Each row comes from the steps of one path. Every step used is in the known rows, and no mark comes twice. Write the path behind each row, first mark first.
Known rows:
gazi/gamem: [1.44, -0.42, -0.29, -1.66, 0.83, -0.94, -3.05, 1.09, -1.59, 5.34, -2.12, 0.42, 2.50, 0.46, 1.50, 2.74, 2.46, 2.52, -2.07, -0.32, 0.31]
gamem/pifi/gazi: [2.51, 0.48, 2.98, -1.50, -2.81, -1.36, 0.19, 0.57, 0.21, -2.35, 0.43, -0.66, -2.17, 1.78, 1.40, 4.01, 2.57, 1.31, -0.56, 0.08, -0.64]
kipe/gamem/pifi: [3.90, 1.43, -1.15, -1.17, -2.07, -0.87, -0.84, -1.97, 0.65, 2.09, -0.65, -1.38, -0.06, 1.46, 1.16, 1.15, 2.46, 2.01, -0.42, 0.27, -5.04]
ludug/pifi/gapi: [-0.64, 4.42, 1.27, -2.89, -2.08, -3.04, -1.43, 0.54, -2.22, -0.09, -2.50, 1.55, 0.56, 3.16, -1.10, 4.31, 2.87, 1.63, 2.41, -0.53, 2.23]
ludug/pifi: [2.65, 3.50, 0.60, -3.43, -2.29, -2.90, -0.35, -0.77, -2.78, 3.06, -3.08, -0.20, 1.49, 3.13, 0.80, 3.91, 2.62, 2.08, 0.28, -0.65, 1.38]
gamem/pifi/gazi/kipibe: [3.72, -0.89, 1.67, -1.53, -1.67, -1.15, -0.17, 1.02, 1.14, -3.79, 0.33, -0.72, -2.49, 2.35, 1.24, 4.16, 2.59, -1.02, -1.47, -0.12, 0.35]
ludug/pifi/gapi/kipe: [-2.42, 3.22, 0.79, -2.80, -1.82, -4.74, -0.46, 1.43, -1.86, 0.21, -2.59, 1.74, 0.72, 2.23, -1.50, 3.78, 3.59, 1.61, 2.27, -0.61, 3.36]
gazi/gamem/pifi/gapi: [-0.39, 0.54, -1.23, -0.47, -0.39, -0.98, -2.88, 1.04, 1.55, -1.25, -0.22, 1.33, 0.91, 1.28, -1.25, 3.17, 2.48, 1.71, 0.09, -0.68, -0.68]
gazi/gamem/pifi/ludug: [2.74, 0.95, -0.90, -0.85, 1.22, -0.99, -2.11, -0.93, -1.24, -1.10, -0.24, -0.38, 1.29, 1.10, -2.20, 2.64, 1.85, 1.77, 0.68, -0.59, -0.36]
gazi/gamem/pifi/gapi/kipe/ludug: [-0.04, -0.60, -0.70, -0.68, -0.81, -2.29, -4.08, 1.00, 1.58, -0.99, 1.13, 1.79, 1.95, 0.75, -4.64, 1.15, 2.78, 1.19, 2.41, -0.01, 0.99]
kipe/gamem: [2.72, 1.02, 0.23, -1.76, -0.83, -0.97, -1.83, -0.52, -1.71, 5.71, -1.82, -0.73, 0.67, 0.12, 2.41, 1.32, 2.45, 2.38, -0.71, 0.81, -2.99]
gazi/kipibe/gapi/gamem/pifi/ludug: [0.91, 0.51, -2.82, -0.94, 1.58, 0.24, -1.35, 3.62, -0.97, -4.25, -0.09, -1.28, -0.28, 3.75, -3.10, 4.09, 1.33, -2.81, -0.13, -0.53, 1.84]
gamem/pifi: [2.36, 2.40, 0.84, -1.24, -2.66, -1.34, -0.39, -1.47, 0.53, 1.50, -0.38, -0.56, 1.39, 2.23, 1.51, 2.96, 2.46, 2.28, -1.53, -0.11, -1.61]
gazi/kipibe/gapi/ludug/pifi/kipe: [0.95, 1.44, -7.30, -2.69, -0.23, 1.25, 0.97, 4.70, -2.40, -1.87, -3.56, -2.38, 1.36, 2.43, -0.73, 4.65, 1.65, -1.74, -1.06, 0.09, 3.88]
kipibe/gapi/kipe: [-3.09, 1.82, -1.99, -2.00, -1.49, -1.43, 0.46, 3.32, -1.53, 3.46, -1.49, -0.37, 1.50, 0.36, 1.01, 3.53, 1.98, 1.02, -1.65, 0.71, 2.83]
kipibe/gapi/ludug/pifi: [-1.07, 2.95, -3.14, -3.36, -1.92, 0.03, 0.87, 5.43, -3.43, 0.95, -3.04, -2.13, 0.19, 2.83, -0.64, 5.14, 1.79, 0.78, 0.72, 0.01, 2.72]
kipibe/gapi/kipe/gamem: [-1.85, 1.18, -3.59, -1.91, -1.30, -0.86, 0.08, 2.74, -0.97, 3.67, -1.31, -0.95, 0.41, 0.04, 0.92, 2.36, 1.96, 0.84, -0.76, 1.04, -0.15]
kipibe/gapi/ludug/pifi/gazi: [-1.16, 1.53, -1.43, -3.59, -1.94, -0.10, 1.20, 7.07, -3.65, -2.26, -2.31, -1.88, -2.53, 2.70, -0.39, 6.14, 2.04, -0.06, 1.63, 0.00, 3.61]
ludug/pifi/gapi/kipe/gamem: [-1.50, 2.51, -0.48, -2.48, -1.52, -4.28, -0.82, 0.99, -1.37, 0.35, -2.71, 1.16, -0.19, 1.70, -1.86, 2.67, 3.43, 1.50, 3.00, -0.36, 0.61]
pifi/gazi: [1.50, -0.20, 4.81, -2.16, -1.38, -1.52, -0.99, 2.23, -2.65, 1.19, -0.85, 0.10, -1.76, 0.38, 3.12, 4.31, 2.82, 1.57, -0.77, 0.67, 1.52]

Which path is each row?
[5.25, 2.78, 1.79, -3.50, -2.95, -2.78, -2.99, -1.75, -3.51, 3.31, -0.57, 0.66, 2.81, 2.98, -2.66, 2.27, 2.24, 1.39, 3.40, 0.87, 2.41] : kipe/ludug/pifi
[5.61, -0.66, 1.61, -3.28, -1.42, -2.16, -3.67, 0.65, -3.15, -0.46, -0.12, 1.06, -0.10, 2.38, -3.31, 2.88, 2.37, 0.55, 3.97, 0.59, 3.25] : kipe/ludug/pifi/gazi/gamem
[-1.40, -0.47, -1.08, -0.78, 0.21, -0.44, -2.47, 4.10, 0.68, -1.44, -0.66, 0.16, 0.47, 0.90, -2.10, 3.20, 2.86, 1.76, 0.44, -0.94, -0.09] : gazi/gamem/pifi/gapi/ludug
[2.60, -0.11, -1.51, -0.95, -0.48, -0.86, -1.80, -0.53, 0.94, 1.71, -0.87, -0.23, 1.69, 1.66, 0.34, 2.67, 2.30, 2.11, -1.86, -0.81, -1.37] : gazi/gamem/pifi
[3.68, 2.71, -3.31, -0.21, -2.04, 0.06, 0.30, -2.86, 0.03, -0.30, -0.78, -1.22, 3.43, 1.43, 1.24, 2.18, 2.21, 2.38, -1.69, 0.31, -1.29] : gamem/pifi/kipe
[-0.96, -0.26, -3.24, -3.06, -0.56, 0.51, 0.09, 7.82, -3.10, -2.49, -2.63, -1.87, -2.26, 2.23, -1.23, 5.93, 2.01, -0.09, 1.23, -0.45, 3.56] : kipibe/gapi/ludug/pifi/gazi/gamem
[-4.28, 1.88, 2.78, -1.26, -0.84, -3.62, -1.70, 2.70, -1.04, 2.38, -1.05, 2.00, 1.23, -0.30, -0.02, 2.78, 3.47, 2.08, 0.29, 0.08, 2.65] : pifi/gapi/kipe
[-0.53, -1.84, 0.15, -2.56, -0.17, 0.70, -0.19, 7.92, -2.04, -2.33, -1.20, -1.67, -3.47, 0.94, 1.46, 5.70, 2.01, -2.29, -1.08, 0.64, 4.03] : pifi/gazi/kipibe/gapi/ludug
[0.17, 2.64, -2.58, -3.11, -3.00, -2.54, -0.92, 1.82, -2.26, 1.63, -0.54, 0.33, 2.11, 2.35, -3.41, 3.08, 1.67, 0.13, 2.84, 1.17, 4.26] : kipibe/gapi/kipe/ludug/pifi
[-0.26, 0.96, -0.70, -0.96, -1.47, -0.47, -1.65, 2.52, 0.38, -1.13, -0.53, -0.96, -1.40, 0.86, -1.05, 1.83, 2.94, 1.67, 1.72, 0.12, -3.51] : kipe/gamem/pifi/gapi/ludug
[0.21, -2.51, 0.43, -1.95, 0.69, 0.36, -1.45, 6.87, -1.44, -2.79, -0.68, -0.49, -2.95, 2.65, 0.74, 5.14, 2.26, -2.94, -1.43, -0.01, 3.21] : pifi/gazi/kipibe/gapi/gamem
[1.55, -0.13, -6.67, -0.49, 0.40, 1.91, -0.67, 2.88, 0.76, -3.10, -1.06, -1.60, 1.81, 3.49, -0.71, 3.45, 1.77, -2.27, -2.63, -0.36, 1.04] : gazi/kipibe/gapi/gamem/pifi/kipe
[-0.83, 3.20, 1.26, -0.86, -2.46, -1.72, -1.57, 0.06, 1.09, -1.55, 0.22, 1.28, 0.51, 1.88, -0.36, 3.46, 2.65, 1.76, 0.66, -0.20, -0.60] : gamem/pifi/gapi
[0.99, 1.83, 0.98, -3.51, -1.32, -1.99, -0.05, 3.33, -4.03, 3.03, -3.69, -1.98, 0.75, 2.71, 0.01, 4.07, 3.44, 2.34, 0.64, -0.67, 1.80] : gapi/ludug/pifi
[1.32, 0.08, -1.09, -1.17, -1.57, -2.74, 0.31, -0.88, 1.12, 3.10, -0.92, -1.19, 0.62, 0.45, 0.47, 0.54, 3.24, 2.25, -0.70, 0.14, -3.23] : gapi/kipe/gamem/pifi
[0.31, 1.14, -2.85, -2.37, -0.58, 0.32, -1.04, 2.92, -0.80, 1.62, -1.59, -0.41, 0.84, 1.73, 1.77, 4.47, 1.10, -1.80, -2.83, 0.61, 2.75] : gazi/kipibe/gapi
[3.21, 1.28, -4.22, -2.65, -0.46, 0.05, 0.54, 1.88, -3.88, 1.72, -3.98, -2.98, 1.64, 1.61, -0.07, 2.31, 3.19, 2.18, 1.09, 0.01, -0.61] : gapi/ludug/pifi/kipe/gamem
[-1.97, -0.10, -1.28, -0.48, -0.24, -2.35, -2.03, 1.65, 2.28, -1.00, -0.66, 1.36, 1.00, 0.68, -1.90, 2.31, 3.12, 1.61, -0.13, -0.73, 0.23] : gazi/gamem/pifi/gapi/kipe
[0.35, 1.13, -0.86, -3.11, -3.19, -2.25, -0.62, 3.48, -2.63, -1.38, 0.28, 0.11, -0.62, 1.75, -3.20, 3.96, 1.76, -0.55, 3.51, 1.29, 4.92] : kipibe/gapi/kipe/ludug/pifi/gazi
[-2.20, 1.51, 3.36, -1.69, -1.38, -3.78, -3.87, 1.86, -1.64, 2.14, 0.79, 2.77, 2.13, -0.44, -2.77, 1.62, 3.01, 1.44, 3.19, 1.34, 3.67] : pifi/gapi/kipe/ludug
[0.54, 0.66, -5.00, -1.26, 0.61, -0.87, 0.18, 1.67, 0.05, -3.20, -0.26, -1.43, -0.85, 1.04, -2.79, 2.66, 1.44, -2.41, 0.24, 0.64, 0.54] : gazi/kipibe/gapi/kipe/gamem/pifi/ludug
[0.70, -1.06, -1.26, -1.93, -1.56, 0.73, 0.82, 5.89, 0.50, -5.80, 0.12, -2.26, -3.55, 2.34, -0.02, 5.28, 2.06, -2.10, -0.84, 0.13, 1.46] : gamem/pifi/gazi/kipibe/gapi/ludug
[0.18, -0.05, 0.12, -1.76, -0.60, -2.81, -0.87, 0.47, -1.31, 6.06, -1.88, -0.66, 1.10, -0.57, 1.73, 0.76, 3.56, 2.24, -0.97, 0.49, -1.38] : gapi/kipe/gamem
[2.15, 3.54, 2.10, -3.08, -2.82, -3.15, -4.25, -0.43, -2.89, 0.32, -0.02, 2.25, 1.96, 2.68, -4.25, 2.39, 2.40, 1.20, 5.21, 0.95, 3.41] : kipe/ludug/pifi/gapi
